Each row was made from one walk, in order. Every step used is in the known rows, and no mark comes twice. Write each row's walk.
Known rows:
zipud fitu: [-1.90 -2.44  1.23  0.71  1.32 -0.31  1.61 -2.23  0.34  0.31 -0.91 -0.96
  1.68 -1.66 -1.59 -1.03  0.85  1.48 -0.71  3.59 -1.48 -0.76  0.69  0.02]
fitu lomim miga lasiken vebi dobu: [-0.44  1.17  1.02  0.73 -3.43  3.53 -3.01 -3.31  1.21  1.08 -1.29  4.14
  3.43 -8.73  0.24  2.21  0.11  1.22 -1.91  3.51  3.18 -0.57 -1.19  3.28]
miga lasiken vebi lomim fitu: [-0.67 -1.26  3.88 -1.00 -2.77  1.50 -2.43 -2.55  3.89  1.47 -3.85  3.66
  2.24 -5.45  0.75 -0.80 -0.94  0.68  0.71  0.92  2.65 -2.89  0.13  1.49]
lasiken miga zipud fitu lomim: [ 0.19 -2.57  3.71  1.65 -0.33  1.58 -0.06 -3.09 -1.48  3.18 -2.41  3.81
  2.38 -4.28 -2.60 -1.29 -0.18  0.99 -0.93  3.67  6.16 -1.22 -0.02  0.44]
zipud vebi dobu miga lasiken: [-3.89 -0.37  3.71  1.05 -3.24  4.39 -0.40 -4.71  2.51 -0.89  0.92 -2.53
  5.26 -6.12  0.84  0.88  1.98 -0.05 -0.25  1.97  4.10 -4.98 -0.02  0.60]
fitu lomim miga lasiken vebi: [-0.45  0.80  0.75  0.64 -2.66  2.67 -2.60 -2.97  0.76  0.97 -1.56  4.83
  2.63 -7.01 -0.59  2.30 -0.42  1.13 -1.88  3.30  2.57 -0.46 -1.24  3.13]
zipud vebi lasiken fitu lomim miga: [-4.34  0.02  4.88  0.77 -1.35  3.41 -2.66 -5.58  2.65 -0.17 -0.70  0.53
  3.86 -6.09 -0.91  1.09  1.99  1.19 -1.01  2.58  4.69 -3.97 -1.07  1.76]
vebi lasiken miga zipud fitu: [-0.86 -1.72  4.55 -0.53 -1.40  1.56 -2.99 -3.40 -0.13  1.57 -3.90  4.42
  3.91 -5.87 -1.04 -1.96  1.22  1.96  1.21  1.70  5.78 -4.04  1.16  0.16]
fitu lomim miga: [ 0.06  0.99 -1.01  1.21 -2.07  1.80 -2.32 -2.12 -0.26 -0.21  0.06  3.19
  1.67 -4.89 -0.86  3.43  0.45  1.41 -2.52  3.04  0.95  0.76 -1.02  2.44]
lomim miga zipud vebi lasiken fitu: [-0.72 -0.91  1.66 -0.98 -0.77  3.82 -3.48 -4.85  1.00  2.58  0.70  2.42
  2.96 -4.90 -3.95 -0.55  0.81  1.85  0.26  2.98  6.66 -1.94  0.40  0.17]
lasiken fitu lomim: [-1.58  1.70  3.93  2.12  0.21  0.54 -0.98 -2.89  0.59  1.10  0.03  1.89
 -0.37 -4.85  0.10  1.20  0.77 -1.75 -3.10  2.43  3.88  2.54  0.12  3.09]
vebi lomim fitu: [ 0.92 -1.42  0.43  0.02 -3.23 -0.64 -3.78 -1.50  3.61 -2.01 -1.27  0.79
  0.62 -2.20  0.48  2.87  1.54  2.17 -0.99  0.81 -1.25 -0.75  1.49  0.46]
lomim miga: [ 0.73  0.16 -1.84 -2.01  0.41  3.07 -2.78 -1.78  0.76  1.47  1.48 -0.32
  1.54 -1.02 -2.34  0.72 -0.67  1.52 -0.61  1.11  2.22 -0.70  0.51  0.30]
vebi lasiken miga zipud: [-0.25 -0.86  4.09 -0.76 -1.84  1.69 -3.62 -2.60 -0.24  1.43 -3.54  4.69
  3.39 -5.25 -0.45 -1.63  0.96  1.44  1.43  0.41  6.30 -3.80  0.93  0.11]
lasiken vebi lomim fitu: [ 0.91 -0.64  4.23 -1.54 -2.26  1.13 -2.54 -1.76  5.05  0.98 -1.92 -0.38
  0.13 -2.17 -0.25  1.28 -1.66  0.62 -0.84  0.01  0.43 -2.57 -1.03  1.70]
fitu lomim miga zipud vebi: [-0.40 -0.15  0.07  2.02 -2.89  1.98 -1.85 -3.31 -0.59  0.34 -0.18  4.67
  2.35 -6.26 -2.09  2.82  1.16  1.78 -1.77  4.24  2.75  0.20 -1.50  1.97]
zipud fitu lomim: [-2.15 -1.83  1.49  2.58 -0.29 -0.62  1.41 -2.78 -0.23 -0.51 -1.62  1.41
  2.12 -4.54 -1.08  1.01  1.48  1.67 -2.15  5.19 -1.88  0.01 -0.25  1.63]
dobu vebi lomim: [-0.46 -0.40  3.27  0.72 -2.60 -0.64 -3.40 -1.17  2.52 -0.12  1.28 -2.34
  2.85 -3.35  2.25  3.14 -0.95 -1.02 -0.24 -0.29 -3.69 -2.90  2.45  3.24]
lasiken vebi dobu fitu lomim miga zipud: [ 0.16  1.39  4.63 -0.24 -2.93  4.54 -1.59 -3.41  3.22  3.17 -0.39  0.21
  2.80 -6.56 -0.56  0.59 -0.49 -1.45 -0.82  1.96  4.25 -2.07 -1.02  3.20]
zipud fitu lomim miga lasiken vebi: [-2.16 -1.85  2.19  1.01 -0.56  1.68 -0.12 -4.38  1.15  1.29 -2.04  2.24
  3.49 -6.62 -2.09  0.54  0.26  2.16 -2.07  5.84  0.42 -1.34 -0.46  2.25]
zipud vebi lomim: [-2.68 -1.78  1.82  2.16 -1.67  0.68 -1.48 -2.25  2.42 -2.44 -0.06 -1.44
  2.39 -1.32  0.34  1.14  1.87  1.38 -0.57  1.16  0.48 -3.73 -1.16  0.91]
zipud vebi lomim miga lasiken fitu: [-3.20 -1.58  2.53  1.30 -1.31  2.65 -3.29 -4.38  3.24 -0.87  0.11 -0.47
  3.55 -3.76 -0.69  0.65  1.63  1.55 -0.96  2.31  3.80 -3.85 -0.24  1.67]

Which walk is each row?
[-2.67 -0.39  5.07  1.29 -3.67  1.94 -1.56 -5.23 -0.26 -1.19  0.28  2.58
  3.93 -6.54 -2.04  2.36  2.22 -1.25 -0.88  2.65  6.05 -3.64  2.49  1.08]	dobu miga zipud vebi lasiken fitu lomim
[ 0.70 -2.00 -0.78 -0.99 -0.01  2.38 -1.80 -3.40 -0.31  2.64  0.64  2.25
  2.38 -3.43 -4.49 -0.86  0.26  2.58  0.12  3.95  3.49 -0.51  1.06 -0.40]	lomim miga zipud fitu
[ 0.13 -2.84  4.40  0.79 -1.60  2.70 -1.57 -3.73  1.07  2.51 -1.81  2.36
  2.35 -3.41 -2.53 -0.30 -0.03  1.37 -0.35  2.15  7.04 -3.00 -0.26 -0.37]	lasiken miga zipud vebi lomim fitu
[-0.17 -1.85  4.35  1.03 -1.10  3.55 -0.63 -3.32 -0.17  3.22 -1.08  1.58
  3.00 -4.17 -1.64 -1.70 -0.07  0.53  0.07  1.98  8.15 -2.88 -0.77 -0.17]	lasiken miga zipud vebi dobu
[ 1.26 -1.62  3.03  0.30 -0.14  1.89 -0.73 -1.73 -1.38  3.42 -1.65  3.14
  1.29 -2.08 -2.09 -1.78 -0.90  0.21  0.14  1.14  6.96 -1.30  0.12 -0.35]	lasiken miga zipud
[-4.49  0.22  5.07  2.00 -3.48  4.61 -0.73 -5.76  2.59 -0.61  0.78 -1.55
  5.21 -8.23  0.99  1.64  2.32 -0.60 -1.56  3.05  5.29 -3.96 -0.12  1.82]	zipud vebi dobu miga lasiken fitu lomim
[-1.99  1.60  4.09 -0.25 -1.47  1.80 -4.72 -4.08  1.37  0.35 -1.93  3.71
  2.69 -7.46  0.23  0.79  1.89  0.63 -1.08  1.73  4.86 -1.37  1.06  2.64]	vebi lasiken fitu lomim miga
[-1.67  0.89  6.54 -0.35 -2.71  1.85 -4.46 -4.74  2.27  2.70  0.37  1.12
  4.35 -8.94  0.36  2.50 -0.56 -1.12 -0.16  1.63  1.58 -2.81  2.71  3.81]	dobu vebi lasiken fitu lomim miga zipud
[-0.81  0.25  0.57 -1.77  0.49  3.98 -3.65 -3.90  1.54  2.98  0.18  2.07
  2.61 -4.61 -2.00 -0.80 -0.46  0.81 -0.47  2.13  5.93 -0.61  1.64  1.24]	lomim miga lasiken fitu
[-1.65  1.07  1.16  3.35 -1.84  0.91 -0.08 -2.27  0.62 -0.89 -0.24  1.99
  1.98 -2.57 -0.55  3.88  2.58 -2.58 -1.85  2.33 -0.36  0.51  1.42  3.55]	dobu fitu lomim
[-0.53 -0.48  2.66 -0.18 -2.82  1.21 -4.96 -2.55  3.04  0.87  1.15 -1.20
  4.33 -5.12  1.46  3.00 -1.19 -0.19 -0.12  0.51 -1.79 -3.63  3.09  3.50]	dobu vebi lomim miga lasiken
[-0.59  0.46  5.95 -0.33 -3.45  3.49 -0.50 -3.64  2.46  1.96 -0.71 -0.43
  3.25 -7.60 -0.11  0.37 -0.73 -0.90 -1.12  2.38  3.76 -3.35 -0.69  2.36]	lasiken vebi dobu miga zipud fitu lomim
[-3.92 -0.08  2.90  2.25 -3.16  5.24 -1.04 -5.42  3.10  0.06  0.56 -1.02
  5.64 -7.16  0.13  1.76  2.86  0.03 -0.85  3.51  3.69 -3.57 -0.64  2.15]	zipud vebi dobu fitu lomim miga lasiken
[-1.55  1.09  4.40  0.07 -1.99  1.56 -4.60 -4.35  0.71  0.82 -2.12  5.23
  2.65 -8.30 -0.41  0.24  2.11  0.76 -0.55  2.30  5.86 -1.06  1.15  2.26]	vebi lasiken fitu lomim miga zipud
[-0.41  0.13  5.81 -1.26 -2.58  3.59 -0.36 -3.36  2.74  2.31 -0.34 -1.62
  3.03 -6.21 -0.36 -0.65 -1.02 -1.04 -0.45  1.62  3.99 -3.69 -0.13  1.53]	lasiken vebi dobu miga zipud fitu
[-0.45 -3.10  2.44  1.71 -3.25  0.12 -0.84 -3.24  1.17 -0.02 -0.89  3.37
  1.54 -3.91 -2.28  0.10  2.10  1.87  0.96  2.86  3.06 -1.62 -0.32 -0.86]	miga zipud vebi lomim fitu
[-0.57  0.62 -0.60  1.25 -2.61  2.18 -2.53 -2.78 -0.07  0.15 -1.23  5.07
  2.76 -6.74 -0.42  2.60  0.59  1.55 -1.85  3.50  2.05  0.26 -0.55  2.61]	fitu lomim miga lasiken
[ 0.89 -2.34 -1.01  0.76 -2.03  0.00 -4.78 -1.96  0.80 -0.92 -0.45  2.42
  2.48 -3.14 -1.52  0.38  1.79  2.90 -0.43  2.70  1.58 -1.49  1.76  1.19]	vebi lomim miga zipud fitu
[-1.06  1.98  1.53  2.50 -3.70  3.06 -1.08 -2.61  1.57 -0.24  0.71 -0.28
  3.66 -6.88  2.12  2.24  3.25 -1.66 -1.38  2.24  1.61 -0.04  1.17  2.97]	vebi dobu fitu lomim
[-2.26  1.53  4.80  0.41 -1.62  0.75 -3.76 -3.46  1.14 -0.23 -2.45  3.86
  2.14 -7.14  1.04  0.52  2.12  0.07 -0.89  1.38  4.08 -1.13  0.85  2.54]	vebi lasiken fitu lomim
[-0.44  0.43  1.28 -2.15 -1.35  5.64 -3.57 -4.03  3.01  3.30 -0.33  1.15
  4.15 -5.59 -1.54 -0.29 -0.71  0.31  0.07  1.90  5.13 -2.71  0.98  2.08]	lomim miga lasiken vebi dobu fitu
[-2.42  0.36  3.50  1.62 -1.07  1.03 -1.37 -3.43  0.77  1.50 -2.37  5.20
  1.81 -7.16  0.99 -0.82  0.77 -0.95 -0.78  2.58  4.96  0.72  0.96  2.48]	miga lasiken fitu lomim
